What can hang from each mark:
Z_232: Z_69
Z_477: Z_69
Z_945: Z_69 Z_477
Z_69: Z_35 Z_135 Z_232 Z_263 Z_281 Z_477 Z_945
Z_263: Z_69
Z_608: Z_69
Z_135: Z_69

Every row comes from one small tree of marks. The marks that hang from a mark follow it in brackets, in the order of their numbers. Every link used is in the known rows. Which tree was each row made from?
Known rows:
Z_945[Z_69[Z_232]]: [-0.292  0.037 -0.906  1.302 -3.347 -1.211 -3.518 -1.634  1.950 -1.821
 -1.188 -3.738 -2.148  1.575 -1.546 -0.330  3.777 -2.879 -1.766 -0.391
 -1.999  3.921  1.244 -1.485 -2.098  3.110]
Z_608[Z_69[Z_35 Z_232 Z_281 Z_477]]: [ 0.224  1.469 -4.332 -1.158  0.905 -1.577  0.984  0.375  1.679 -1.953
  0.554 -0.323 -2.092  1.349 -0.967  0.648 -0.870 -2.616  1.451 -0.904
  1.177  1.120 -3.763 -1.112  0.353  0.870]
Z_608[Z_69[Z_135 Z_232 Z_263 Z_281 Z_477]]: [-2.056  1.259  0.530 -1.616  1.926  0.426  1.268  2.897 -0.448  0.894
 -0.687  1.480 -1.091  1.067  1.294  4.888 -3.264  0.595  6.101  0.693
 -1.704 -2.049 -3.305 -2.705  4.938 -3.465]
Z_945[Z_69[Z_35 Z_477]]: [ 0.387 -0.988 -2.327 -0.140 -0.143  0.024 -3.290 -4.407  1.732 -1.024
  1.936 -2.593  0.128  1.641 -2.892 -3.537  2.627  0.102 -2.842  0.721
 -0.241  3.441  4.144  1.447 -1.852  5.387]
Z_945[Z_69[Z_35 Z_135 Z_232 Z_281] Z_477]: [ 5.321  3.436  0.657  0.188 -1.538 -5.374 -1.013  1.237  2.792  0.425
 -2.088 -2.176 -3.386  3.354  4.061 -0.328  1.822  3.216 -0.438  2.119
  4.428 -0.106 -2.684 -2.312  3.205  6.264]
Z_69[Z_232 Z_477]: [-1.561 -2.007 -0.503 -0.908  0.691  1.690 -1.184 -2.375  1.980 -1.135
  0.299 -2.837 -0.824 -0.222 -2.571  1.224  2.573 -1.626 -0.242 -0.869
 -4.045  0.686  4.886 -1.066  0.095 -0.132]
Z_135[Z_69[Z_35 Z_232 Z_281 Z_945[Z_477]]]: [ 0.463  0.117 -2.274 -1.647 -1.733 -2.810  4.073 -0.416  1.818 -2.127
  1.218 -1.610 -0.910 -0.515  1.271 -2.751  0.405 -0.208 -3.339  1.739
  0.598 -0.734 -0.963  0.493 -1.092  0.625]
Z_945[Z_69[Z_35 Z_135 Z_232 Z_263 Z_281 Z_477]]: [ 2.978  4.008  0.170 -1.629  1.345 -2.969 -2.114  2.801  0.892  2.336
 -2.182  0.720 -3.184  3.071  5.290  0.606 -1.782  4.615  3.607  0.530
  3.830 -3.582 -2.229 -0.963  4.165  3.094]
Z_945[Z_477[Z_69[Z_35 Z_135 Z_232 Z_263 Z_281]]]: [ 3.882  3.781  1.595  0.917  0.081 -2.537 -0.211  4.005  0.090  0.431
 -1.308  2.010 -0.833  3.666  5.646  1.784 -2.674  1.050  3.831  1.162
  4.530 -3.797 -6.943 -0.851  3.904  0.524]
Z_69[Z_35 Z_135 Z_477]: [ 1.041 -1.344  2.424  0.756  3.161  1.449 -1.689 -2.230 -0.086  2.328
  0.513  0.201  3.755 -1.097 -2.230  0.787  1.414  0.530 -1.416 -1.784
  1.332  0.028  5.372  0.522 -0.548  1.227]
Z_232[Z_69[Z_263]]: [-4.841 -1.037 -0.631  1.480 -3.150  5.167 -5.931 -1.830 -1.872 -0.253
 -2.369  0.584  1.209 -0.294 -4.766  0.349 -0.062 -3.025 -0.853 -2.152
 -3.963  3.099  2.185 -0.037 -3.240 -1.691]
Z_608[Z_69]: [-4.094 -3.050 -1.236  2.783 -2.090  3.005 -1.018 -2.971 -0.415 -2.244
  1.519 -1.121  2.957 -1.710 -6.977  2.059  1.660 -5.851 -1.474 -1.786
 -3.765  5.738  0.386 -0.608 -4.400 -1.855]
Z_477[Z_69]: [-2.228 -2.642 -0.885  3.223 -2.682  4.138 -2.069 -2.466 -0.342 -3.386
  1.888 -0.779  1.716 -0.930 -4.002 -0.674  2.797 -5.962 -1.077 -0.304
 -3.363  4.812 -0.142  1.174 -4.501 -1.374]
Z_135[Z_69[Z_263]]: [-6.600 -1.512 -0.115  1.643 -2.865  6.333 -2.275 -2.055 -1.565 -0.983
  0.484  2.141  5.213 -2.619 -3.327  0.943  0.158 -3.534 -0.176 -2.623
 -2.958  0.694  0.572  1.198 -5.617 -5.033]
Z_263[Z_69[Z_35 Z_135 Z_232 Z_281 Z_945[Z_477]]]: [ 1.996  0.938  2.047 -0.830  0.536 -4.218  4.645  1.516  1.171  0.318
  0.541  0.313  0.950  0.306  2.987 -1.531 -0.132  0.930 -2.177  1.575
  2.916 -2.659 -0.663 -0.201  1.320  1.866]
Z_945[Z_69[Z_232 Z_477]]: [-0.947 -1.015 -1.877 -1.628 -1.053 -0.721 -2.634 -2.717  3.004 -1.916
  0.787 -4.557 -2.841  2.717 -1.477 -1.372  3.189 -0.608 -0.806  2.166
 -4.274  2.828  3.962 -0.996  1.051  3.858]
Z_263[Z_69[Z_35 Z_281]]: [-2.124  1.604 -2.258  2.564 -2.796  3.800 -0.430 -0.945  0.282 -2.305
 -0.196  3.445  2.260 -3.637 -1.547 -1.755  1.824 -3.625 -2.149 -3.988
  3.037  1.146 -3.983  1.725 -7.222 -0.698]
Z_69[Z_35 Z_232 Z_263 Z_477 Z_945]: [ 1.257 -1.521  0.063 -2.212  3.841 -1.633  0.862 -0.676 -0.444  1.887
  0.540 -1.042  0.503  0.533 -0.143 -0.564 -1.924  1.566 -0.560 -1.948
 -0.467 -3.624  5.158  1.401  0.929  0.057]
Z_945[Z_477[Z_69[Z_135 Z_232 Z_263]]]: [ 0.148  0.134  3.823  0.941 -0.029 -0.655 -0.976  1.621  0.069  0.109
  0.335 -0.631  1.392  4.288  2.251  2.680 -1.294 -1.085  3.213  2.466
 -1.564 -1.898 -1.296 -1.573  4.580 -0.334]
Z_608[Z_69[Z_35 Z_135 Z_232 Z_281 Z_477 Z_945]]: [ 2.096 -0.282 -0.275 -2.461  3.892 -5.418  4.681  1.608  0.079  1.038
  1.378 -0.668 -1.567  0.939  0.581  0.942 -2.126  0.222  0.628  1.160
  0.821 -0.294 -0.345 -0.945  3.474  0.311]

Which tree is each row?
[-4.303 -1.165 -2.223 -4.034 -0.106  1.880  3.640  0.783  0.088 -1.062
  1.425  0.123 -1.467 -1.589  1.520 -0.871 -1.922  1.599  1.997  1.915
 -4.357 -2.975  0.486  0.825  1.008 -4.973] | Z_135[Z_69[Z_232 Z_263 Z_281 Z_477 Z_945]]
[-1.876 -0.272 -2.883 -1.101 -2.214  4.434 -2.357 -1.478  1.009 -1.230
 -0.171 -0.607 -3.477 -0.241  0.173 -1.322  0.807  4.236  2.856  1.863
 -2.849  0.708 -0.580  0.483  0.828 -0.145] | Z_945[Z_69[Z_263 Z_281 Z_477]]
[ 0.504  0.566  0.686 -2.485  3.165 -2.909  4.479  1.474  0.960  0.799
  1.311  1.415  0.511 -0.520  2.613 -1.839 -0.772  0.607 -0.813  0.467
  1.707 -2.945  0.829  0.717  1.072  0.341] | Z_263[Z_69[Z_35 Z_135 Z_232 Z_281 Z_477 Z_945]]
[ 2.928  2.332  0.264  2.517 -1.950 -1.305 -2.601  0.224 -0.250  0.900
 -2.130  0.444 -1.237 -0.916  1.196 -0.445  2.444  1.502 -1.146 -1.025
  4.581  2.386 -2.412 -0.236 -2.090  3.102] | Z_945[Z_69[Z_35 Z_135 Z_281]]
[-1.128 -4.413 -2.034 -1.474  0.320  3.294  3.073 -2.443  0.443 -1.326
  1.521 -2.119 -2.922 -4.552 -2.555 -1.537  2.242  3.031 -1.472  1.572
 -4.951  1.228  4.528  1.115 -0.256 -2.596] | Z_69[Z_281 Z_477 Z_945]
[-0.664  1.314 -0.021 -0.323  2.691  1.221  0.398  1.260 -1.405  1.784
  0.278  3.250  1.862  0.015 -0.041  2.751 -3.623  1.440  3.923 -1.017
  2.269 -1.619 -3.463 -0.108  1.923 -2.252] | Z_608[Z_69[Z_35 Z_135 Z_263 Z_281 Z_477]]
[ 4.691  4.332  1.527 -0.064 -1.100 -4.294 -1.951  2.739  1.156  1.882
 -2.913 -0.190 -2.692  3.831  5.680  0.912 -1.155  4.942  2.234  1.193
  4.967 -3.173 -4.157 -1.910  4.409  4.394] | Z_945[Z_69[Z_35 Z_135 Z_232 Z_263 Z_281] Z_477]
[-2.179 -2.647 -0.210  1.619 -0.188  0.894  1.577 -3.153 -0.866 -1.045
  2.499  0.525  5.071 -2.741 -4.165 -3.817  1.334 -4.336 -5.629 -2.704
  0.135  1.858  3.399  3.086 -7.092  0.132] | Z_263[Z_69[Z_35 Z_945]]
[ 2.792  1.516  3.259  2.398  1.656 -2.215 -2.370  0.889 -0.192  2.431
 -2.429  0.358  2.103 -0.531  0.000  3.122  1.461 -2.339 -1.559 -4.725
  4.008 -0.489  1.595 -1.400 -2.059  1.329] | Z_69[Z_35 Z_135 Z_232]
[ 4.281  4.412  0.303  1.319 -1.395 -4.397 -2.274  2.383  0.798  0.903
 -3.318 -0.395 -3.413  1.107  3.494  0.573  1.867  0.648 -0.304 -1.262
  5.288  0.627 -3.628 -1.761 -0.251  4.039] | Z_945[Z_69[Z_35 Z_135 Z_232 Z_281]]
[ 1.944 -1.232 -2.746  1.853 -1.090  0.041  1.984 -0.396 -1.556 -2.455
  1.757  0.074 -1.405 -2.171 -0.467 -3.390  0.981 -2.230 -2.291  0.120
  1.022  2.582 -2.551  2.995 -4.062 -0.743] | Z_477[Z_69[Z_35 Z_281 Z_945]]
[ 2.664  1.720  1.606  1.963 -0.353  0.802 -0.436  1.888 -1.096  0.271
 -0.124  2.495  1.076  1.567  3.339  0.654 -2.081  1.845  2.931  1.489
  3.862 -2.459 -5.777  0.726  2.182 -0.264] | Z_945[Z_477[Z_69[Z_35 Z_135 Z_263 Z_281]]]
[ 2.502  3.111 -3.013  2.037 -2.027 -1.216 -0.884  1.911  0.391 -2.958
 -0.827  0.947 -3.261  0.472  1.830 -0.693  0.755 -4.766  0.477 -1.832
  3.261  1.085 -6.903  0.267 -3.089  0.508] | Z_477[Z_69[Z_35 Z_232 Z_281]]
[-0.158 -0.223  0.064 -2.717  2.236  0.430 -0.336  0.978 -2.102  2.975
 -1.207  1.794 -1.050  0.383  0.402 -1.750 -3.192  4.437 -0.031  1.243
 -0.079 -1.141  2.748  1.104  2.717 -0.441] | Z_232[Z_69[Z_35 Z_135 Z_263 Z_281 Z_477 Z_945]]
[-0.055  2.499  0.887  2.762  0.551  0.859 -0.541  2.438 -2.915  1.840
 -1.617  4.276  2.385 -1.441 -0.074  3.971 -3.083 -0.662  2.850 -3.617
  4.371 -0.504 -5.840 -0.446 -1.365 -2.697] | Z_608[Z_69[Z_35 Z_135 Z_263 Z_281]]
[ 2.788 -1.706  2.931 -0.715  0.327 -2.834  3.890  1.279  1.001  0.769
 -0.936 -2.888 -2.894 -1.348  2.002  1.865  1.575  3.757 -0.850  2.561
 -1.689 -1.371  2.294 -2.201  4.177 -0.242] | Z_69[Z_135 Z_232 Z_281 Z_945[Z_477]]
[-3.071 -0.998 -2.786 -2.386  0.428  2.829  2.543 -0.950 -1.031 -0.306
  2.395  2.263  1.537 -2.598  0.136 -3.161 -2.377  2.004 -0.300  0.325
 -0.482 -2.530  0.286  3.238 -2.002 -3.429] | Z_135[Z_69[Z_35 Z_263 Z_281 Z_477 Z_945]]
[-4.336 -4.801  2.947 -1.556  2.340  2.256  3.648 -3.071 -0.137  0.121
  4.042 -0.358  5.310 -1.931 -3.133 -1.846  1.243 -0.461 -2.481  2.267
 -5.033  0.681  7.527  1.605 -0.342 -1.493] | Z_263[Z_69[Z_135 Z_477 Z_945]]
[-0.399 -3.317  0.027  0.171 -1.492  3.066  2.411 -1.028 -0.556 -0.240
 -0.047 -1.336 -1.302 -3.183 -0.491  0.072  0.267  5.002 -0.003  1.422
 -3.103 -1.424  1.805  0.565  0.972 -3.184] | Z_69[Z_263 Z_281 Z_945[Z_477]]
[ 2.037 -1.017  0.585 -0.621 -0.884 -2.366  0.456 -0.427 -0.189  1.043
 -1.186 -1.047 -1.435  0.549 -0.753 -2.433  0.235  2.731 -4.020  2.752
  0.297  1.963  2.557 -0.093  1.724  2.939] | Z_232[Z_69[Z_35 Z_135 Z_281 Z_945[Z_477]]]
[-0.978 -0.357  3.662 -1.038  2.899  1.408 -1.524  0.836 -0.257  2.726
 -1.119  0.106  1.143  0.382  0.571  4.248 -0.960  1.684  3.414 -1.076
 -2.074 -3.505  3.958 -1.661  3.601 -2.144] | Z_69[Z_135 Z_232 Z_263 Z_477]
[ 3.776  2.252  1.653  0.758  1.536 -3.668  1.914  4.681 -2.664  1.502
 -0.842  2.415 -1.386  1.016  5.189  0.492 -3.120  0.087  2.414 -0.637
  4.043 -3.253 -4.780  0.756  1.340 -1.896] | Z_477[Z_69[Z_35 Z_135 Z_232 Z_263 Z_281 Z_945]]
[-0.136  1.243 -0.925 -1.165  0.359  1.314 -3.071 -0.377  0.115  0.935
 -1.782  1.313 -1.450  0.341 -1.209 -1.244 -0.001  0.974 -1.052  0.547
  0.827  1.692  1.046 -0.258  0.779  1.915] | Z_232[Z_69[Z_35 Z_135 Z_281 Z_477]]
[-0.631 -2.498 -0.635 -0.755 -0.606 -0.282 -2.177 -2.699 -0.969  0.740
 -0.116 -1.206  1.402  2.299 -3.285 -3.206 -1.738  0.961 -4.078  0.951
 -1.906  1.303  5.065  1.407 -0.009  2.372] | Z_232[Z_69[Z_35 Z_263 Z_945[Z_477]]]
[-1.265 -2.042 -1.367  1.389 -2.023  3.630  1.756  0.791 -2.631 -2.092
  1.050  0.927 -1.465 -2.599  0.054 -1.014 -0.872 -0.211  1.581  0.827
 -2.653  0.532 -2.713  2.184 -1.933 -4.969] | Z_477[Z_69[Z_263 Z_281 Z_945]]
[-1.846 -0.447  2.250  1.793  0.337 -1.565 -0.399  0.674 -0.263  0.206
 -0.261 -1.000  2.223  0.634 -2.922  4.831  0.574 -5.363  0.568 -1.578
 -1.379  2.848 -0.250 -3.074 -0.236 -1.105] | Z_608[Z_69[Z_135 Z_232]]
[-3.906 -0.599  2.654 -1.372  1.560  1.100  0.440 -0.600  1.706 -0.091
  1.425  0.238  3.655  0.758 -0.651  0.981  1.119 -2.964  0.374  0.276
 -3.063 -0.725  3.412 -0.983  0.904 -0.377] | Z_263[Z_69[Z_135 Z_232 Z_477]]
